Each row comes from the steps of one walk. Every step used is in the known rows, and no mark comes twice. Write the walk behind each row, first mark first.
(in the rows, 128 means zero)
Known rows
putul/mipa/duzut: [157 146 127 111 106 101 141 128 144 147 175 123 151 145 132 111 119 124
  97 107 119 107 155 134 102 119  78 177 136  88 170 110 163 144 116 154
 140 124]
putul/reti/fupi/zupe/kalep/mipa: [125 157 116 118 126 117  93 110  99 140 171 109 182 148  93 234 118 109
 157 112 135  74 172  93  54 141  68 116 109 154 150  78 147 128 121 141
 148 149]
zupe/putul/mipa/duzut: [152 145 120  91 103 114 149 108 174 152 200 138 162 152 149 131  99 120
 103 130 119 105 180 138  87 120  67 202 130  75 153  93 182 117 130 135
 130 143]
zupe/fupi: [142 119  95 118 168 111 126 157 187 134 176 122 122 168 128 126  99  98
  93 128 107  97 130 145 109  87  85  96 156 125  98 114 116  96 168 129
 132 151]
reti/kalep: [143 137 130 156 139 109 153 123 148 125 137 119 128 144 132 118 122 114
 110 121 135 108 122 144 129 123 113 117 157 174 129 122 180 132 141 125
 144 116]
gevuvun/mipa/fupi/reti/kalep/zupe: [104 175 114 168 107 165 176  64 154  92  89 106 150 128 170 110 154  94
 146  96 115 119 154 150 104 138 135 136 166 154 147 153 206 146 121 104
 159 152]
fupi/mipa: [146 113  90 147 128  99 143 138 144 133 151  95 130 121 104 110 124 120
  90  77 108 115 134 172 125 120 114 141 164 141 138  91 174 118 158 111
 146 104]
redopat/gevuvun/mipa/kalep: [134 131  95 176 107  73 200  84 162 178 144 111 104  90 171 145 135 103
 102 139 115 111 124 151 131  81  97 152 142 130 129  36 105 132 146 146
 106 124]
fupi/zupe/kalep/mipa: [150 161 112 119 137  73 103 138 112 126 152 146 166 151  73 193 125 120
 115  86 144  85 143 164 101  99 101 135 115 151 123  76 177 114 139  84
 153 149]
putul/zupe: [159 135 133 146 141  95 132 118 152 106 179 118 154 128 112 107 122 111
  48 100 106 116 150 140  90 104 109  96 137  97 143 114 133 133 157 122
 158 105]
reti/kalep/mipa/putul/zupe: [155 168 146 188 162  94 134 111 148 107 149 101 164 119 100 121 138 111
 123 128 120  84 159 114 116 134  90 134 145 149 145  89 204 182 133 135
 143  96]
putul/mipa: [143 147 112 116 113 114 131 131 157 136 170 119 154 156 131 122 130 116
  71  90 128 116 160 167  95  94 108 138 137 110 164 111 150 128 120 141
 127 129]
gevuvun/mipa/fupi/zupe/kalep/reti: [ 98 155 101 112  94  71 156 113 137 103 133 139 130 144 155 154 109 104
 110  98 134 125 139 156  89 115 146 140 123 128 166  81 169  87 144  95
 168 184]
fupi/mipa/kalep: [124 107  87 148 130  74 167 108 153 152 142  77 122 106 103 115 142 111
 111 101 114 110 101 158 129 145 127 134 151 135 131  65 156 140 155 107
 154 122]
duzut/redopat/gevuvun/mipa: [128 128  97 194 106 129 188 146 169 159 125 141 143 110 189 141  94 119
  85 103 151 132 125 164 122  81  65 158 154 138 149  51 113 118 144 185
 100 106]
mipa/kalep/reti/fupi: [141 112 112 124 138 121 187  90 163 169 163 123 140 133 123 161  95 140
 170 113  99 100 151  91  99 152 125  90 110 123 144  75 122 133 161 164
 121 147]
redopat/gevuvun/mipa/putul/zupe/fupi: [124 139 117 188 144  81 151 108 199 128 153 115 111 109 160 116 135  61
  73 183 112  84 167 125 122  70  56 156 153  95 127  61 122 128 166 157
 115 131]
reti/kalep/mipa/fupi/zupe: [139 170 111 165 104  88 117 118 131  87 130  88 143 141  83 170 124 122
 153  94 136 100 147 116  87 127  98 135 169 194 115 113 200 167 149 123
 181 123]
duzut/redopat/gevuvun/mipa/putul: [115 136 105 221 117 122 192 161 169 166 122 148 114  97 214 115 104 117
 107 121 155 132 115 133 129  97  75 185 154 124 147  14 131 111 139 199
 109  84]
kalep/reti/fupi: [151 123 114 117 136 139 166 127 151 150 170 134 148 152 123 152  71 143
 148  91  88 101 176 112  88 134 119  96 118 136 161 102 137 115 161 166
 115 133]
reti/fupi: [150 118 116 145 126 145 140 141 148 133 163 117 137 135 131 148 106 148
 131 119 112 101 148 103 100 122 103 110 145 134 112 107 130 129 164 163
 126 110]
reti/fupi/zupe/kalep/mipa: [152 144 118 134 117 100  93 138 112 125 147 122 175 150  84 226 126 134
 152 110 133  74 160 108  84 124  85 136 115 161 104  88 171 142 162 117
 132 149]
redopat/duzut: [175 117 122 140 171  77 133 140 138 178 165  95 117 159 145 147 123 144
  75 103  94  92 167 155 117  88  85 139 167 122 115 100 133 118 126 111
 150 112]
zupe/fupi/mipa/duzut/redopat/gevuvun: [132 106  96 173 146  98 161 142 175 178 154 118 113 117 131 141  91  89
 116 119 124  76 133 126 122 135   4 209 176 120 126  86 144 130 176 175
 117 120]
duzut/redopat/gevuvun: [134 121 115 187 146 108 175 144 164 164 156 166 120 129 156 146  94 124
  91  91 148 116 130 141 102 110  58 149 160 136 144  69 106 125 156 186
 117  94]
redopat/gevuvun: [155 134 121 152 140  79 154 122 139 153 172 157  99 126 139 146 117 117
  81 110 109  97 157 139 110  80  82 153 148 138 131  87 107 124 154 145
 116 104]
reti/fupi/mipa/putul: [129 108 112 182 124 123 156 151 136 139 140  96 111 105 126 115 135 135
 159 120 111  88 150  96 118 151 116 162 155 140 120  62 186 144 174 166
 144  88]
redopat/gevuvun/mipa/kalep/zupe/putul: [109 129 108 130 121  94 202  48 185 192 148 138 140  92 156 168 125  96
 132 149 113  91 178 177 119  83  80 182 126 113 102  55 134 102 158 128
 106 149]
fupi/reti/kalep: [155 160 135 161 128 151 155 100 139 118 121 128 137 152 163 117 133  92
 125  90 108 121 129 139 113 130 144 113 146 167 158 131 192 136 124 105
 153 127]
mipa/fupi/zupe: [123 140 120 140 105  90 123 137 134  88 156 122  98 143 116 132 116 125
 108  99 130 120 127 131  73 110 133 125 158 133 109  96 150 115 161 124
 205 118]
duzut/redopat: [132 126 112 163 146 140 168 169 170 137 153 148 148 142 152 116  84 138
  93  76 141 135 103 152  91 118  96 109 147 128 136  89 131 105 148 166
 146 105]
zupe/putul: [144 123 108 108 136 121 154 133 178 139 183 148 133 145 149 133  88 128
  93 116 111 112 154 163  94  98  99 133 131 121 107  76 146  80 155 121
 140 131]
zupe/fupi/mipa: [140 103  73 133 143 105 132 150 177 135 158  86 131 142 103 123 112  93
  95 106 102  97 138 170 126 100  82 133 167 140 104 112 155 108 176 107
 128 146]
mipa/duzut: [157 133 125 130 138  95 153 146 129 136 180 134 117 130 125  99 104 137
 117 109 103 112 124 111 111 120  94 155 136 110 131 105 156 113 146 142
 156 104]
kalep/mipa: [171 140  90 140 144 101 134 143 145 142 170 114 168 139  95 143 103 151
 105  69 104 102 149 150 100  86  92 116 143 142 121  78 144 129 142 133
 121 125]
mipa/fupi/reti/kalep: [134 160 124 164 114 140 155  96 160  93 120 122 112 145 177 123 144 102
 129  90 122 116 121  99  92 162 139 124 177 152 153 138 182 157 134 118
 171 135]
kalep/zupe/fupi: [128 128 107 102 193 120 133 126 182 146 163 125 147 159  94 120 112 100
 111 112 105  79 156 173  97  88  83 110 138 132  93 142 140  89 170 127
 141 166]
kalep/mipa/duzut/redopat: [162 147  97 157 140 124 153 172 157 153 163 133 193 130 116 139  78 156
 141  71 127 112 120 109  94 136  43 157 144 121 147  74 149 137 138 182
 132 106]
gevuvun/redopat: [112 127 143 161 133 108 155 146 146 113 168  93 137 120 146 102  89 128
  67  88 122 142 124 155 117  99 148 122 130 141 125  91 156 117 171 144
 155 136]

Write each row's walk
[115 112  87 148 156  96 146 162 179 138 152  93  95 129 118  91 121  94
 121 134 114  91 129 152 130 111  97 156 169 134 104  64 176 111 173 120
 146 129]  zupe/fupi/mipa/putul
[141 153  96 146 102  83 111 135 134  99 153 102 144 140  81 164 109 145
 129  72 118 104 146 128  72 111 101 134 153 150 107  81 155 143 153 129
 176 115]  kalep/mipa/fupi/zupe
[159 177  75 150 110 130 136 118 162  96 151 119 151 144 133 145 124 129
 118  57  93 110 147 108  60 128 113 123 161 124 153 104 139 149 131 123
 149 142]  kalep/mipa/fupi/reti
[105 118 105 152 149 100 155 124 126 141 164  85 107 111 130  96 119  93
 125 101 108 115 137 134 102 145 105 149 155 133 175  39 170 116 113 155
 169  88]  fupi/mipa/putul/reti
[136 161 158 148 159 165 160  73 135 129 110 141 149 150 128 114 140  91
 144  82 110 110 158 162 107 133 134 125 136 170 154 166 214 136 126  99
 159 130]  fupi/reti/kalep/zupe
[120 125 122 132 136 157 135 112 136 148 181  94 145 143 141 166 101 122
 134 117 112 111 164  74  64 142  77  84 141 124 153  99 102 123 129 193
 137 113]  putul/reti/fupi
[108 138 122  98 129 126 128 103 141 146 187 129 139 155 131 165  82  84
 113 113 122 125 174 155  54 103  95 120 125 125 135  61 155  59 123 121
 193 117]  fupi/zupe/putul/reti
[108 145  88 128 145 149 171  70 195 163 118 105 146 132 145 119 145  65
 140 124  98 109 131 177 110  99 125 102 133 109 117 112 146 103 137  94
 137 189]  gevuvun/mipa/kalep/zupe/fupi/reti
[109 138 124 141 166 118 148 133 136 140 183 119 104 132 158  94 117 108
 122 115 113 121 136 108  81 124 109 120 135 116 169  47 136  99 108 168
 175 104]  mipa/putul/reti
[131 148 123 183 118  99 159 128 163 108 145 105 134 105 158  74 134 108
  74 133 117 134 139 144 115  96 117 127 134  86 144  56 163 125 147 140
 151  95]  gevuvun/mipa/putul/zupe
[151 152  99 160 157  98 137 158 152 136 172 124 135 131 112 116 116 152
 132  96 109 101 145 128 110 104 110 148 134 138 126  43 158 141 134 141
 129 109]  kalep/mipa/putul
[131 165 111 142 103 106 131 100 160 101 141 112 162 143  99 190 103 124
 159 118 136  89 169 132  82 126  82 154 166 172  90  87 215 141 164 113
 170 136]  reti/kalep/mipa/fupi/zupe/putul
[126 139  92 169 104 142 187 165 160 152 134 122 162 115 177  97  91 141
 117 105 140 147 100 141 117 124  70 154 147 103 143  71 159 105 138 172
 139 109]  gevuvun/mipa/duzut/redopat
[142  99 118 208 110 130 173 134 129 169 157 123 132  93 139 172  95 138
 160 104 127  78 153  77 117 177  23 217 163 125 142  87 156 167 175 220
 116  79]  reti/fupi/mipa/duzut/redopat/gevuvun
[122 145 149 135 172 125 151  93 144 137 125 120 149 142 103 120 130 116
 139 101 129  97 156 171 125 128 109 128 140 172 123 158 203 129 141 114
 162 124]  reti/kalep/zupe
[134 119 132 192 116 117 146 119 142 110 151  75 133  95  97 111 137 117
 126 131 104  91 168  91 104 161 105 147 152 110 134  79 191 176 176 159
 154  75]  reti/fupi/mipa/putul/zupe
[143 122 156 173 154  80 141 144 129 158 163  55 125 135 161 139 100 135
  55  94 110 128 154 155 127  93 115 148 154 135 105  97 154 119 144 137
 164 125]  gevuvun/redopat/duzut
[144 135  95 167 108  93 165 113 148 157 148 130 115 109 172 132 123 111
  82 119 106 115 155 161 129  63  87 158 149 137 142  66 114 121 144 154
  99 118]  redopat/gevuvun/mipa
[123 161 114 100 160 144 142  55 198 166 142 117 158 167 118 139 158  55
 129 105 116  87 151 169  76 122 112 121 126  97 152 139 142 134 122 106
 135 193]  putul/mipa/kalep/zupe/fupi/reti
[138 126 121 103 149 110 169 117 147 145 167 164 154 159 130 176 100 137
 130 111 110  91 168 107  92 146 121 120 104 130 171 106 150 107 161 137
 105 180]  zupe/kalep/reti/fupi
[149 129 131 178 136 102 181 145 146 174 165 168 119 121 158 138  94 124
 115 100 130 106 123 104 103 135  36 193 149 114 144  77 123 130 147 198
 125  86]  mipa/duzut/redopat/gevuvun
[118 148 104 183  62  74 143 102 139 118 135 114  96 108 157 156 122 104
 103 118 116 118 155 140 103  70  95 173 171 134 114  68 134 127 161 146
 163 110]  redopat/gevuvun/mipa/fupi/zupe
[155 135 121 133 165 100 121 119 192 112 181 104 148 155 106 118 121  79
  57 138 103  97 151 142  92  92  79  87 150  99 115 138 117 123 169 119
 145 139]  putul/zupe/fupi
[108 114 102 137 185 114 144 131 170 146 139 105 111 129  81  94 130  88
 143 122 103  73 153 167 120 116  99 170 155 136  91  95 191 101 168 115
 148 132]  kalep/zupe/fupi/mipa/putul
[ 96 143 133 101 205 143 139  78 174 147 151  96 151 173 106 144 113  63
 140 135 122  78 166 141  90 131  55  92 149 162 142 161 157 104 124 144
 161 160]  putul/reti/kalep/zupe/fupi
[137 144 118 113 182 162 135 105 175 139 141 146 142 165 117 120 121  77
 124  90  92  90 165 172  80 103 112 108 136 126 116 149 148  89 148  92
 144 163]  kalep/zupe/fupi/reti
[160 150 125 139 152 138 126 107 188 100 169 120 149 161 125 114 125  55
  66 107  92 102 151 140  82 106 111  73 143  90 135 140 131 118 151  94
 153 148]  putul/zupe/fupi/reti
[143 140 142 110 151 100 149  90 148 119 178 154 172 141 112 172 116 112
  93 120 108  84 185  96  81 161 114  98  97  94 185 130 144 128 163 131
 121 161]  putul/zupe/kalep/reti/fupi
[155 156  91 120 159  76 127 146 142 131 170 142 170 145 110 170 131 140
  87  90 122  89 135 149 108 112  87 134 130 141 146  90 149 129 142  97
 112 168]  zupe/kalep/mipa
[ 95 153 136 196 130 103 181  82 137 160 133 101 104 103 201 122 126  79
 135 158 131 113 157 119 120 116  71 167 166 168 185  39 156 137  92 188
 128 107]  redopat/gevuvun/mipa/putul/reti/kalep
[104 125 122  92 156 184 149  72 160 168 186 127 174 146 122 180  86 123
 170 128 107  87 221 112  53 139  61 118 128 114 128 113 136  94 140 172
 142 136]  kalep/zupe/putul/reti/fupi
[129 111  87 125 139  84 197  83 164 170 148 101 130 108  95 127 103 112
 132  79  96 110 130 164 122 141 148 128 133 131 173  54 160 121 154 117
 136 145]  fupi/mipa/kalep/reti
[143 102  94 131 115 130 175 120 139 151 157 102 152 128  98 150  74 132
 153  77  82  94 184 132 111 146 119 124 135 149 163  98 173 124 171 152
 112 128]  kalep/reti/fupi/mipa
[124 144 105 169 138 103 144 137 200 106 152  97 127 125 158  83 128  80
  72 171 111 110 146 146 114  83  97 108 149  85 111  77 150 114 156 139
 140 135]  gevuvun/mipa/putul/zupe/fupi
[121 162  76 167  71 149 167 113 165 100 130 114 130 122 195  98 130 116
  95  98  98 143 125 133  87 115 142 115 168 112 150 103 144 122 129 117
 157 143]  gevuvun/mipa/fupi/reti
[138 148 137 164 106 112 165 125 156 174 167 164 147 137 166 148 106 111
  95  97 147 102 155 120  87 128  26 217 146 102 184  87 137 148 124 208
 113 101]  putul/mipa/duzut/redopat/gevuvun
[108 135  94 176 122 104 229  96 193 201 132 149 144 105 182 153  74 103
 126  99 134 126 124 155 123 119  87 145 130 129 191  18 107 110 145 183
  91 137]  duzut/redopat/gevuvun/mipa/kalep/reti
[133 170 101 107  73 150 143  85 200 105 175 145 141 162 183 144 133 111
  95  96 117 123 177 137  48 129 115 165 157  80 169 111 157 124 127 116
 146 163]  zupe/putul/mipa/fupi/reti
[130 126  88 141 102 132 203  88 177 166 137  99 155 118 151 153  91 135
 165 129 100 116 147 108 120 136 130  99 114 122 152  60 136 126 150 161
 103 156]  gevuvun/mipa/kalep/reti/fupi
[134 111 103 170 120 130 173 164 143 154 146 110 145 110 124 100  95 127
 130  78 130 123 104 139 115 164  75 185 159 114 153  86 192 124 148 159
 160  86]  fupi/mipa/duzut/redopat
